Each row comes from the steps of one walk. Every step used is in the known rows, and no mark comes twice. Write the walk behind each row, first mark first.
In the rows, 128 means zero.
Known rows:
ripav-lume-ruva-mubuv: [170 141 126  97 168 148 108 129 115  80  50 101 145 110 121 100 104  83
 132  58  99 102 147 216 134 120 119 167 129  96 121 126 176 153]
vipug-kolevuf-ripav-lume-ruva-pera: [152 156  67 127  96 112  83 107 111  93 100 147 155 130 151  86 134  83
 157 118 104 124 198 130 162 130 112 113 143 109  77 159 138  97]
beti-ruva: [128 170 169  91 149 157 156 136 116 105 143 115 159 142  81 143 126 103
 108 106 146 142 120 124  94 109 137 145 153 180 154  81 120 116]
mubuv-vipug-kolevuf-ripav: [ 85 135 111 187  95 181 105 153 165 108 174 179 119 122 180 130 130 154
 116 131 144 164 104 101 130 128 115 137 110 139 143 168  61 142]
kolevuf-ripav-lume-ruva: [159 121  94 143 123 133 103  99 113  82 107  99 150 113 133  93 119 127
 125  79  73 131 161 167 145 124  89 146 171 119 121 136 126 108]
nini-manaba: [118 117 165 159 164 145 141 113 107 127 141  96 116 162 106 158 146  79
 135 132 131 106 130 124  90 163 115 147 118 119 155  81 129  96]
pera-ruva-mubuv-vipug-kolevuf-ripav: [ 87 120 114 125  79 193 109 155 193  66 151 161 141  74 212 133 151 115
 131  71 200 150 100 136 127 120 141 108  74 125 120 152  82 171]
kolevuf-ripav-lume-mefiv-beti-ruva: [126 135  92  96  84 101 136 135 173 159 152 115 136  98 102  95 127 172
 118 156 121 131 132 124 143  80 104  96 138 136 118 168 163 153]
kolevuf-ripav-lume-vipug: [145 152 123 165 114 110  93 101 101 110  92  85 134 148 156 104 156 148
 125 102  44 140 130 114 153 139 101 139 182 106 121 174 134 115]
mubuv-vipug-kolevuf: [ 96 141 137 169 137 179 111 183 167 145 150 182 130 155 161 158 106 142
 123 145 152 157 110 118 113 115 145 156 104 143 147 120  87 139]
ripav-lume-ruva: [170 135 119 127 159 126 111 126 112 115  90 104 158 142 103 115  91 108
 136  97  84 127 171 185 137 105 119 159 164 122 135  93 160 107]
mefiv-beti-ruva-lume-nini: [124 141 175  92 125  76 172 146 120 142 185 127  95  86  77 159 151 140
  99 140 175  86  92 104  70 136 168 114 128 158  89  50 117 114]
mubuv-ruva-pera: [132 148 127 104 152 134 162 125  67 124 104  83 192 159 100 161 168  88
 144 114 119 136 116 101 107 117 113 129 145 139 117 122 129  80]
nini-lume-mefiv-beti-ripav: [137  90 107 115 153 102 159 111 129 179 171 210 108 128 113 180  88 180
 155 183 180 149 125 121 182 155 131  73  91 128 170 172 144 142]
mefiv-beti-ruva: [126 154 171  85 131 129 160 131 146 126 154 155 159 144  82 165 129 145
 118 125 158 116 102 137 121 108 144 121 120 148 114  91 151 113]
vipug-kolevuf-ripav-lume-nini-manaba: [100  97 106 208  88 129 105 136 163 124 140 105  64 106 164 125 150  85
 123 144 113 109 145 110  83 161 101 121 105 112 122 127  93 104]
lume-nini-manaba: [120  82 139 177 161 126 167 130 107 126 150  85  78 122 128 173 145  74
 133 122 132 104 122 102  61 176 130 130 116 129 148  75  99 102]
beti-mefiv: [ 86 115 139 107 185 175 161 133  89 116 115 125 161 135 101 157  89  94
 141 123 120 173 140  91  99 163 138 137 156 140 161 135  96 119]
mefiv-beti-ripav-lume-nini: [125  58  93 143 119  79 160  99 139 144 126 121 116 140 112 133  94 180
 157 139  97 108 123 137 145 168 109  88 129 119  83 121 122 123]
mubuv-ruva: [121 124 147 136 158 172 163 135 104 130 123  90 173 137 103 170 138 113
 113  96 107 146  87 121  89 109 100 153 146 146 160 114 102 101]
mefiv-beti-ripav: [117  75 121 128 130 127 166  73 121 128 144 167 135 160 109 147 116 181
 159 135 133 112  91 128 166 174 118  95 109 131 116 133 111 118]
pera-ruva-mubuv: [137 100 162  56 135 161 155 119 125  67 100 100 163 117 146 144 145  84
 129  68 172 125 124 154 121 128 152 120 104 130 134  98 134 146]
pera-ruva: [126  91 145  78 134 146 158 112 136 101 133  96 165 143 125 156 134 106
 135  96 155 154 146 111 129 124 157 122 137 152 149  70 124 108]
mefiv-beti-ruva-lume-vipug-kolevuf: [136 204 206 129 108  91 112 149 140 163 159 209  97 140 112 145 154 136
  94 138 176 101  80 108 133 121 217 136 119 128  80 109 158 112]
beti-ruva-lume-ripav: [120 183 158 103 115 144 135 120  62 106 157  68 129 152  72 102 183 107
 104 115 164  64 111  80  56 109 165 147 177 150 143  57  95  90]
ripav-lume-mefiv-beti-ruva: [135 154 128  88 118  93 149 153 175 193 131 122 141 132  81 123 106 164
 131 176 127 131 143 142 139  69 139 106 125 139 119 124 203 153]
ruva-lume-mefiv: [130 111 145 114 151  96 145 133  84 180 159  91  85 123 114 102 136 131
 114 184 149 137 119  76 107 128 148 140 143 157 167 109 129 148]
nini-lume-ruva: [181 152 140 120 190 141 131 125 104  98 128 170 143 129 113 184  87  93
 128  94 154 148 167 169 142 134 146 153 140 132 189  96 137 108]
vipug-kolevuf-ripav-lume-ruva-mubuv: [156 135 103 141 103 164  72 122 150  63  80 163 125  71 188  74 117  82
 121  59 114 109 141 204 150 121 110 140 102  99 112 178 125 158]
nini-lume-vipug-kolevuf-ripav: [137 185 147 167 120 140  89 125 120 103 136 228 104 136 199 171 140 116
 103 122 132 171 133  99 170 158 153 129 123 110 170 198  98 108]
nini-lume: [134 154 168  97 182 139 141 129 103 116 136 156 124 160 103 185 103 117
 120 144 149 158 147 130 126 139 126 157 114 130 203  99 123 110]
ripav-lume-ruva-pera: [174 153  96  98 163  95 119 109  76 121  71  88 174 158  86 108 124  92
 164 120  90 122 192 161 150 127 123 132 162 106  91  98 186  91]
pera-ruva-mubuv-vipug: [119 116 147  98 137 170 135 150 150  83 126 113 156 110 147 166 140 109
 147  77 186 142  97 153 111 108 151 140 100 123 127  98 124 163]
ruva-pera: [133 138 137  82 143 118 154 103  70 120 117 103 152 177 113 137 154 100
 153 153 126 132 147  92 128 150 132 122 133 134 121 113 129 102]
mubuv-vipug-kolevuf-ripav-lume: [ 88 142  99 186  91 157  76 155 188 130 137 139 124 139 167 113 114 166
 120 150 109 152 127 118 131 103  94 161 135 121 131 154  87 139]

Write each row's walk:
[100 124 118 150  87 146  91 112 158 112 115 131 122 141 160  83 127 132
 114 140  95 141 149 122 148 131  98 138 124 131 136 156  94 120]
vipug-kolevuf-ripav-lume
[115  87  97 142 105 116 147 116 120  95 122  66 109 104 152 107 138 140
 116 127  74 140 146 113 100 149  79 121 156 133 131 126  81 129]
kolevuf-ripav-lume-nini
[151 136  80 153 131 171  83 151 139  65  99 110 138  71 150  97 126 126
 138  60 108 111 113 204 128 117  72 158 131  92  94 160 133 175]
kolevuf-ripav-lume-ruva-mubuv-vipug
[168 144 110  93 161 118 143 108  55 101 109 122 170 145 118 133 138  78
 165  95 129 129 175 133 143 140 149 115 153 125  93 102 149  87]
lume-ruva-pera
[116  85  97 183 125 113 129 111 125 107 135  50  78 105 129 125 161  94
 128 122  82 114 145 104  71 170  78 124 132 103 123 111  97 101]
kolevuf-ripav-lume-nini-manaba
[135 142  68 200 101 164  69 155 175 104 136 163 140 108 168 108  99 140
 136 106 108 134 146 162 144 102 104 156 140 112 113 149 105 128]
mubuv-vipug-kolevuf-ripav-lume-ruva
[134 139  93 176 105 204  84 163 162  51 134 200 125  53 213 114 124 102
 122  58 162 123  92 183 131 127 126 142  86 110 120 178  76 177]
lume-ruva-mubuv-vipug-kolevuf-ripav
[129 101 134 177 159 106 139 137 119 141 117  55  85 145 101 143 130  75
 141 141  89  97 154 126  69 165 111 142 132 114 136  75 135 102]
ripav-lume-nini-manaba
[ 99 120 131 142  87 173 116 111 137  94 152 169 124 132 183 113 138 124
 113 128 129 148 125 100 138 145 122 126 115 147 158 160  59 124]
vipug-kolevuf-ripav
[145 134  84 165  95 142  77 121 143  92 111 160 142 110 164  87 108 114
 117  93  97 129 172 162 155 114 105 139 148 112 121 146 112 113]
vipug-kolevuf-ripav-lume-ruva
[121 103 168 127 145  98 162 127  78 133 154  80  78 110 119 132 141 124
  94 149 146 115 110  82  66 169 148 136 146 161 128  59  81 113]
ruva-lume-nini
[127 110 161  99 128  72 149 126 113 202 175 134  84 120 110 126 137 174
 124 218 155 110 110  90 128 130 163 114 113 131 127 110 148 146]
ruva-lume-mefiv-beti
[124  47 112 105 106  69 165  84 132 167 194 131 113 104  99 127 132 169
 158 158 197 111 115  80 166 141 164  55 117 138  97 105 142 131]
pera-ruva-lume-mefiv-beti-ripav
[138 172 151 166 133 116  82 138 137 164  73 155 122 185 162 125 114 123
 119 132  77 148 153 127 156 127 159 152 145 107 126 145 158 119]
ripav-lume-vipug-kolevuf
[118 116 114 127 110 136 115  92 115 103 108  69 136 142 124  97 136 144
 122 127  70 134 141 123 136 128  72 144 151 124 140 135 101 120]
kolevuf-ripav-lume
[106 113  85 157  90 136 106 133 166 159 125 141 104 109 186  70 116 142
 118 180 103 155 162  98 150 102 113 116 125 131 155 190 118 155]
vipug-kolevuf-ripav-lume-mefiv
[115 107 153 155 150 114 173 147  84 135 155  65 111  78 100 160 154 103
  83 107 127 116  70  89  38 135 126 156 155 152 134  76  80  95]
mubuv-ruva-lume-nini
[146 133 136 105 184 123 148 154 114 162 143 159 102 126 131 171  95 124
 126 178 166 179 163 104 133 113 146 126 128 142 219 143 142 134]
nini-lume-mefiv
[136 112 118 103 124  85 136 135 156 203 118 120 134 154 115 118 108 184
 144 204 100 133 154 139 161  95 130 116 121 101 128 146 186 152]
ripav-lume-mefiv-beti
[152 162 156 145 155 103 106 124 104 147  71  95 137 186 128 133 131 139
 128 122  50 139 145 129 150 133 135 156 174 103 130 133 167 113]
ripav-lume-vipug
[131  76  71 151 144 113 140 105 115 172 107  84 123 143 120  89  96 156
 164 158 100 145 150 116 154 136  93  98 153 153 153 159 152 143]
beti-ripav-lume-mefiv
[103 106  88 142  59 111 106 132 199 192 148 173 109 122 178  92 120 183
 127 203 111 141 156 118 178  96 117  91  90 105 120 202 141 161]
vipug-kolevuf-ripav-lume-mefiv-beti
[120 153 139 185  92 149  95 118 124 100 130 186 113 132 212 124 152 126
 108 106  96 153 111  93 156 156 153 122 142 121 134 186  77 121]
lume-vipug-kolevuf-ripav
[146 158 132  59 120 115 140 168 173 169  98 128 130  98 100 106 117 143
 131 145 148 111 124 183 131  73 141 118  99 118 113 157 220 185]
ripav-lume-mefiv-beti-ruva-mubuv
[103  99  97 164  73 129 121 137 158 115 127 125  91 103 190  99 118 131
 108 142  95 146 150 106 111 148 110 114 130 141 128 147  74 130]
vipug-kolevuf-ripav-lume-nini
[122 160 193  78 129  88 149 128 119 152 168 133 126 136  44 142 153 149
 103 140 183  89  86 123 107 123 166 143 126 154  98  62 145 111]
mefiv-beti-ruva-lume
[122  68 115 130 131  86 157  97 109 185 181 149  85 121 107 110 128 186
 150 192 161  97  96  85 152 157 144  82 116 140 118 140 136 144]
ruva-lume-mefiv-beti-ripav
[121 103 171  79 129 106 147 101 102 102 160  81 137 132  90 139 156 105
 111 121 174 122 130  85 110 135 162 134 150 150 128  32 118  97]
pera-ruva-lume
[130 135 112 195 122 116  89 102 129 144  84 160 118 181 162 109 101 137
 155 118  77 134 126 133 186 164 141 125 144 107 117 166 139 117]
beti-ripav-lume-vipug-kolevuf
[129 139 130  89 125 128 176 158 154 186 165 154 141 112  98 141 124 154
 123 159 158 139 118 122 126  74 156 101 118 157 146 129 167 150]
lume-mefiv-beti-ruva
[134 128 116 182 101  90  90 101 154 167  96 208 118 179 154 124 107 186
 154 138  91 114 124 142 208 163 153 103 116  87  84 178 161 114]
mefiv-beti-ripav-lume-vipug-kolevuf
[121 133 167 140 160 128 150 129  80 133 143  69 141 123  71 147 163 109
  92 116 125 118  73  99  81 112 121 170 156 153 142  82  99  93]
mubuv-ruva-lume
[123 114 143 133 136 100 165 152 118 213 166 116 128  97  93 152 150 164
 108 183 154 121  81  96 106  87 144 123 125 119 120 131 141 133]
mubuv-ruva-lume-mefiv-beti
[129  93 103 139 146 128 126  78 108 118  94  84 139 166  92 103  97 148
 158 124  84 127 131 143 149 158  81 129 152 142 136 117 133 115]
beti-ripav-lume
[152 173 109  50 122  57 159 142 129 204 119 109 153 149  59 115 136 143
 159 197 138 127 171 114 144  74 142  91 134 122  86 134 228 127]
ripav-lume-mefiv-beti-ruva-pera
[146 162 110  54 124  83 177 143 117 182 160 143 149 136  91 146 144 123
 148 178 178 127 148  98 140  96 170  75 120 140  96 147 191 134]
lume-mefiv-beti-ruva-pera
[ 92 147 109 156  96 179  69 169 175 102 104 144 113 103 185  97 133 137
 124 120 134 133 106 162 122 115  87 158  86  96 120 186  98 175]
ruva-mubuv-vipug-kolevuf-ripav-lume
[116 146 144 118 164 185 129 163 131 105 116 133 130 122 149 144 129 127
 128 103 149 123  83 157  98 130 119 164  99 123 144 132 115 177]
ruva-mubuv-vipug
[131 164 181  60 124 154 154 145 147 105 119 157 141 113 101 146 139 123
 117  93 177  99  77 181 114 120 148 124  70 131 105 109 153 161]
mefiv-beti-ruva-mubuv
[112 192 153 127 132 195 111 207 179 100 132 184 129  98 145 143 114  90
 107  91 198 131  82 165  86  95 153 153  79 147 129 131 115 175]
beti-ruva-mubuv-vipug-kolevuf
[177  89  91 117 138 124 120  90 131  98  74 156 142 111 113 106  99 145
 169  64 122  73 115 237 184 159 105 109  97  75  68 150 180 152]
mefiv-beti-ripav-lume-ruva-mubuv
